Each row was made from one small tree. The marks that hang from a mark follow it in brackets, in alphabetical order. Every link used is in the known rows. Write each row's tree.
Known rows:
balu(bozub darom(zuki) duduz): [ 47.8  40.1  19.0   7.7  36.4  31.0 -17.3  -2.8  24.7 -28.9 -24.7 -33.7
  16.1 -16.7 -35.0  -3.6   4.6 -17.1 -31.7   9.4  11.5  -2.7   7.0]
luso(balu(darom zuki(kezu))): [ 42.1 -35.9  24.4  -1.6 -20.4  21.6  -1.9   8.0  27.1  -7.3  -3.8  39.8
 -15.1 -11.5 -31.8   5.9   9.4  -9.9 -27.8  29.1  -2.7 -22.5  -8.7]
darom(zuki): [  6.9  -1.3  -5.1  -0.3  13.8  16.2  14.2 -10.9   7.5 -12.6  -8.8 -19.5
  -8.0   2.8   1.2   2.0 -10.9  -6.9  -2.7  -0.6  -5.9  -6.4 -12.2]
darom(duduz zuki(luso(balu))): [ -7.3 -12.8   9.3  -6.5   2.0   7.9  31.7  -3.3  32.3   6.1 -17.9  17.9
 -18.3 -13.4   0.5  33.5  -4.6  -3.8 -34.9  14.5 -10.6  11.4 -15.2]
zuki(duduz luso(balu)): [  6.7 -36.7   8.4   4.0  -7.0 -10.4  -6.6   6.7  13.0  23.6  -2.2  34.7
  -8.6 -51.6 -20.4  22.1  -0.2  21.3 -29.6  10.7  11.9  21.6  -8.9]
dozone(kezu): [  8.0 -15.5   3.3 -10.6   5.1   6.6  -2.9  -6.6  10.4   9.6  16.8   4.1
  -5.1 -12.7  11.6   5.1   8.6  -6.3   0.9   5.1  -3.4  -5.7 -11.9]
darom(zuki(duduz kezu luso)): [ 34.0 -46.9 -14.2  10.1   1.5  20.2  -8.4 -29.7  17.0  11.3 -17.2   6.2
  -8.0 -35.7 -19.6   7.6  -3.7   3.8 -20.4  23.0  -0.7  16.0  -6.6]
darom(duduz zuki(kezu luso)): [ 12.6 -23.7  -7.3  -0.2  -3.1  21.9  15.9 -28.8  29.5   4.5 -23.8   9.0
  -9.3  -1.6  -0.8  17.8   2.2 -14.3 -22.2  26.9 -18.2  12.9   0.8]
zuki(duduz): [  6.0  -7.4  -7.0   2.6  -1.0 -10.1 -10.0  -2.3  -5.4  11.4  -1.9   4.5
  -4.6 -29.5  -7.9  -4.6   5.6   8.2  -3.8  -2.1  12.1   0.8   4.7]
zotosiz(luso(balu(zuki))): [ -9.5 -43.0  13.0  -3.5  -4.5  -1.7  16.9   9.0  30.7  -1.7  -3.1  37.9
 -35.3 -14.4 -10.5  31.8  -6.9 -10.1 -30.0  11.2 -15.7 -15.4 -23.4]
luso(balu): [ -4.0  -6.9  15.2  -0.7 -10.5   0.4   8.3  15.4  11.1   3.2   9.5  25.9
  -4.5 -12.9  -5.0   9.9  -5.1   4.2 -14.8   1.9   0.0   3.9 -12.4]
darom(duduz zuki): [ -7.0  16.5  -7.3  -7.1   8.3   8.4  28.1 -11.3  13.4  -6.3 -17.1 -13.9
 -14.6   8.6  11.9   5.9   0.9 -16.6  -8.2   0.1 -10.7 -10.7   0.5]
balu(bozub duduz): [ 24.3  36.5  13.3  12.1  16.1   8.8 -16.4   0.6   8.0  -8.2 -15.5 -19.7
  22.1 -30.9 -18.6  -3.3  -0.3 -12.1 -20.6   3.6  11.3  13.0   1.7]
kezu(duduz): [  7.9  -8.6  17.5 -14.0   0.1   1.0   0.7 -13.1 -10.8  19.4  -2.0   2.1
  -2.2   0.0  -5.7  -1.3   5.9  -1.9  -5.2  -0.9   7.8  -5.3   0.1]
balu(bozub duduz zuki): [ 35.1  20.3  12.8   4.8  17.4   8.2  -3.8  -3.7   9.6 -13.0 -32.1 -26.9
   1.7 -40.5 -22.6   3.5  -6.1 -21.9 -23.6  11.7  11.5  -8.0 -14.2]
peze(zuki(kezu)): [ 28.3 -23.6  -6.1   4.0 -13.3  16.0  -8.3 -31.7  -1.6 -13.0  -3.0  16.8
  -6.5   0.1  29.4   7.5  10.5 -14.4  -4.3   5.2 -15.7  -8.9  -2.3]
seduvin(zotosiz(luso(balu))): [-25.8 -17.9   4.5  -1.4 -12.9   4.6  17.1  17.4  31.1   1.1  17.6  48.4
   3.8   6.1  -9.1   7.9  -1.9   7.9 -30.1   6.8  -6.1   4.7  12.1]
peze(zuki(kezu(duduz) luso)): [ 39.4 -54.5  12.1  -7.5  -8.2  17.5 -12.5 -51.1  -4.4  14.3 -13.7  22.6
  -8.2  -9.7  16.3  24.5  13.7  -6.8 -21.2  15.7  -8.6   3.7  -5.5]
darom(duduz zuki(luso)): [ -3.2  -6.2  -6.8  -4.4  12.9   7.2  23.3 -19.1  22.0   3.3 -26.7  -8.7
 -14.8  -1.2   5.6  23.4  -0.3  -9.0 -20.4  12.6 -11.1   8.1  -1.9]
peze(zuki(kezu luso(balu))): [ 28.6 -52.5  10.0   5.2 -20.0  16.4  -5.1 -22.6  15.5  -0.3  -2.5  46.5
  -9.2 -22.5  17.0  34.6   3.7  -1.3 -30.8  17.2 -16.3  13.2 -17.1]
peze(zuki(kezu(duduz) luso(balu))): [ 35.8 -60.8  27.9  -8.1 -19.0  16.2  -4.7 -36.6   6.1  18.4  -4.5  49.4
 -12.8 -22.2  11.1  34.0   9.4  -3.2 -36.2  16.9  -8.1   8.2 -17.3]
balu(bozub darom(zuki(duduz))): [ 39.5   9.9   8.2  13.5  29.2  17.4 -15.4  -3.9  21.6 -19.9 -11.5 -34.3
  12.6 -28.2 -35.9 -13.6   3.0  -0.8 -16.8   8.5  22.2  -7.5   1.1]
zotosiz(luso(balu(bozub darom))): [  4.0  -8.8  35.5  13.0  11.3   9.8 -15.5  23.5  48.9 -15.1  13.5  24.5
  10.4  -7.0 -36.2  15.5   8.0  -0.5 -38.8  14.8   0.4   6.9  -0.3]

Write each row's tree:
[  9.5 -15.3  25.2  13.8   6.0   3.4  -2.2  10.3  28.8   3.0   0.7   5.3
  19.4 -36.2 -22.4  19.5 -14.2  11.0 -29.0  18.3  10.1  30.3 -22.4] | zuki(luso(balu(bozub)))
[ 51.4 -43.0  -2.5   7.5   6.7  26.7 -22.3 -22.3  25.2   2.4 -17.7  12.6
  -4.8 -25.2 -35.6   5.1  12.6   4.7 -28.1  30.2   4.6   6.7  10.0] | balu(darom(zuki(duduz kezu luso)))
[ 27.7 -40.1  -7.8   6.6   3.6  29.5   2.4 -28.0  22.2  -1.5 -15.9   1.8
  -4.0  -7.7 -11.2  13.2  -8.8  -3.9 -16.8  25.6 -13.1  15.3 -12.0] | darom(zuki(kezu luso))
[ 25.5 -46.8  -8.8   9.3 -13.0   4.6 -22.1 -19.4   8.6  23.4  -8.1  26.3
  -0.1 -40.6 -21.4   5.7   7.4  11.4 -17.5  23.4   3.5  22.6   5.8] | zuki(duduz kezu luso)
[ 32.4  16.7  15.9  10.6  31.3  27.8  -5.1  -1.6  26.7 -31.7  -9.3 -40.2
  17.2   0.7 -25.9  -8.3  -1.9  -8.2 -14.0  10.5  10.2  -6.7  -3.9] | balu(bozub darom(zuki))
[ 43.0 -28.3  12.6   2.5 -15.1  18.7 -16.4 -23.0  14.3   0.5 -18.6  52.3
 -11.2 -39.8   8.4  38.0  10.6 -10.2 -48.7  16.9 -13.9  18.8  -7.5] | peze(zuki(kezu luso(balu(duduz))))
[ 32.6 -46.0  -5.7   6.0  -8.8  15.1 -13.4 -38.5   5.6  -3.9 -11.2  22.1
  -6.4  -9.3  22.5  24.9   8.4  -5.1 -16.5  16.3 -16.5   9.5  -5.6] | peze(zuki(kezu luso))
[ 18.7  33.4  14.1   5.1  25.2  20.3   9.3  -2.5  34.5 -24.4 -18.2 -34.4
  11.8   6.5 -16.9  -4.0   9.7 -18.0 -19.9  12.0   5.2 -11.5   8.4] | balu(bozub darom(duduz zuki))
[ 37.8 -52.9 -13.2   8.1 -11.0   5.8 -23.2 -39.9   1.2   7.7 -13.4  25.7
 -10.6 -38.2  13.9  20.0  14.1   2.9 -19.8  14.3  -4.0  10.3  -0.4] | peze(zuki(duduz kezu luso))
[ 26.2 -19.3  26.0  -8.1  -5.2   7.0   6.6  18.3  20.4 -10.3  -7.9  24.1
 -20.1  -9.6 -23.5  12.5   6.3  -3.6 -25.1  16.0   5.0 -27.3 -11.5] | luso(balu(darom zuki))
[ -0.4  15.2  25.1  -9.0 -11.4  -0.7   7.4  22.0  26.4   1.9   0.4  36.9
  -6.3   4.4 -12.7  10.4  24.3  -3.7 -29.0   9.0   0.2  -9.4  17.1] | luso(balu(darom(duduz)))
[  5.9 -36.7  16.5  12.6   5.4  -6.0   1.5   9.1  35.3   0.9  -6.0  17.3
 -16.4 -57.8 -30.8  20.1  -8.9  -3.9 -35.9  13.7   6.5  -4.5 -26.7] | zotosiz(luso(balu(bozub zuki(duduz))))
[ 35.2  -4.9  35.7   5.8   6.2  13.3   1.2  19.2  31.8 -18.9  -7.3  -2.7
   3.3 -22.8 -35.8   5.3  -1.3  -5.5 -27.8  19.8  14.9 -17.8 -19.6] | luso(balu(bozub darom zuki))
[ -2.1  18.9  17.5   9.2   3.0  13.5   1.4  16.7  40.2  -7.1   3.0  28.1
  26.3 -25.0 -28.3   4.6  -2.1  -3.3 -51.1  11.2   6.4  18.5  14.4] | seduvin(zotosiz(luso(balu(bozub duduz))))
[ 62.8 -24.1  36.5  -1.3   1.1  27.0 -14.5 -18.2  17.1  -1.7 -15.1  -8.0
   9.1 -12.1 -42.7 -10.9  12.1 -18.6 -21.1  30.9  15.2 -23.1  -4.4] | balu(bozub darom zuki(kezu(duduz)))
[ 41.5   5.3  29.8 -10.2  -0.3  10.4  -5.2  17.1  19.3  -7.4 -23.1  29.1
 -20.4 -28.1 -31.9  16.4  13.7 -12.0 -42.6  14.3   6.8 -23.1  -1.2] | luso(balu(darom duduz zuki))
[ 21.7 -36.0 -11.0   2.2   5.7  -8.1 -15.2 -30.0  -6.6   5.1 -17.3   9.1
 -15.2 -37.2  21.5  26.0  11.6   7.6 -17.0   0.1   2.9   5.3  -2.9] | peze(zuki(duduz luso))
[ 12.1 -35.6  11.9  -0.4  -3.2   1.4   2.7 -12.6   9.4  -3.3  -5.8  30.1
 -14.7 -21.1  23.6  40.2  -0.4   3.9 -28.3   3.9  -8.9   8.8 -20.3] | peze(zuki(luso(balu)))
[ 24.1 -40.3  13.3  -0.2 -26.0  15.3  13.4   0.5  18.3   0.9  -4.3  34.7
 -18.1 -23.4 -13.7   9.6  -6.8 -11.4 -20.0  23.4  -6.8 -12.8 -25.3] | luso(balu(zuki(kezu)))
[ 41.2 -12.6  28.3   7.8   4.3   2.0  -8.8  17.8  25.8  -7.2  -9.3   2.6
  -1.3 -53.4 -43.5   0.0   4.6   1.4 -31.5  17.7  27.6 -18.1 -14.6] | luso(balu(bozub darom zuki(duduz)))
[ 32.3  14.0  28.6   4.2   6.7   9.0   4.2  12.1  19.6  -9.8 -23.6  -1.9
  -0.9 -53.2 -26.9  12.0 -10.4 -16.7 -37.6  13.3  11.6  -3.4 -26.2] | luso(balu(bozub duduz zuki))
[  9.8  -0.3  -8.0   0.4  -7.5  22.3  20.5 -22.2  21.6  -3.7 -14.5   3.3
 -10.0   8.3   4.8   0.3   3.9 -22.9 -11.2  15.0 -17.2  -6.5   3.5] | darom(duduz zuki(kezu))
[ 49.7 -16.3  28.1   2.1 -12.0  23.7 -30.3   4.6  32.3   7.9 -12.7  57.4
   2.8 -31.0 -42.8  21.7  19.9   0.8 -54.9  33.2  -1.0  22.2  14.4] | zuki(kezu luso(balu(darom duduz)))
[  3.3 -30.7  15.7  -8.5  -7.0  11.9  14.7  19.9  41.5 -11.2   0.4  46.2
 -11.8   9.1 -28.2  11.3   9.1  -0.4 -40.2  21.6  -1.4 -26.8  13.4] | seduvin(zotosiz(luso(balu(darom zuki))))
[ 29.2 -46.5  17.1  -6.0 -10.0  15.0 -11.7 -29.5   4.5  30.7  -7.1  24.0
   1.5 -11.6 -18.9   9.8   7.2   1.0 -19.6  24.8  -0.5  17.4  -0.4] | zuki(kezu(duduz) luso)
[ 17.1 -30.5 -11.4   3.2  17.9   5.5   0.0 -20.4   8.7   8.1 -20.3  -9.6
 -13.8 -35.1 -13.1  14.3  -6.7   9.4 -16.7   9.0   6.9  10.9  -9.2] | darom(zuki(duduz luso))
[ 60.4 -12.2   8.2   2.3  12.6  39.9 -24.9 -20.5  29.6  -7.4 -30.6  13.8
  -3.3 -13.0 -37.8  14.4  14.1 -12.4 -42.3  31.3  -6.8  10.1  14.7] | balu(darom(zuki(kezu luso)) duduz)
[ 17.9 -24.0  34.1   8.1  11.5  11.1  -3.6  18.1  49.7 -19.3  -4.7  17.8
  -8.0 -16.0 -40.2  21.5   1.8 -10.6 -40.3  22.1  -0.4 -15.5 -15.0] | zotosiz(luso(balu(bozub darom zuki)))
[ 46.4  -7.3  29.3  15.8   4.2  42.3  -5.0   2.6  44.1 -25.0   3.1   2.6
  18.5 -13.4 -38.8  -4.9  -3.7  -9.3 -31.6  26.6   3.8   1.7 -14.4] | luso(balu(bozub darom(zuki(kezu))))
[ 37.5  35.2  39.5   7.2  10.9  15.1 -23.1  23.4  27.9 -12.9  -7.6  10.7
  21.3 -32.5 -41.6   3.8  10.8  -4.7 -43.4  11.2  16.9   8.4   6.4] | luso(balu(bozub darom duduz))
[ 27.1 -12.3  15.0  -3.3   1.5   4.6  -9.1 -13.4   6.9  -1.9 -21.9  35.2
 -16.3 -38.6  16.5  45.0   8.1  -4.0 -46.0   3.4  -7.3  12.7  -9.5] | peze(zuki(luso(balu(duduz))))
[  2.0 -11.0   7.4  -8.9  -7.2   7.8  17.7  11.9  30.8  -1.7 -14.0  45.9
 -17.0 -20.2 -20.3  19.0   0.2  -9.9 -49.5  13.6  -5.0 -12.7   7.9] | seduvin(zotosiz(luso(balu(duduz zuki))))
[ -6.6  -2.7  18.0  -1.4  -0.8   0.2  -7.6  13.7  27.2   5.7  -3.1  50.8
 -15.8 -24.0 -16.9  29.9   6.1  -8.7 -45.9   2.9 -13.7  11.5   2.6] | zotosiz(luso(balu(duduz)))
[ 43.4 -27.2  -0.5  16.8  -5.3  10.2 -10.8 -15.0  12.8  -0.5 -14.9 -11.8
   3.3 -53.3 -29.9 -12.1  -4.7 -10.2 -11.5  23.5  14.1  -7.4 -15.8] | balu(bozub zuki(duduz kezu))
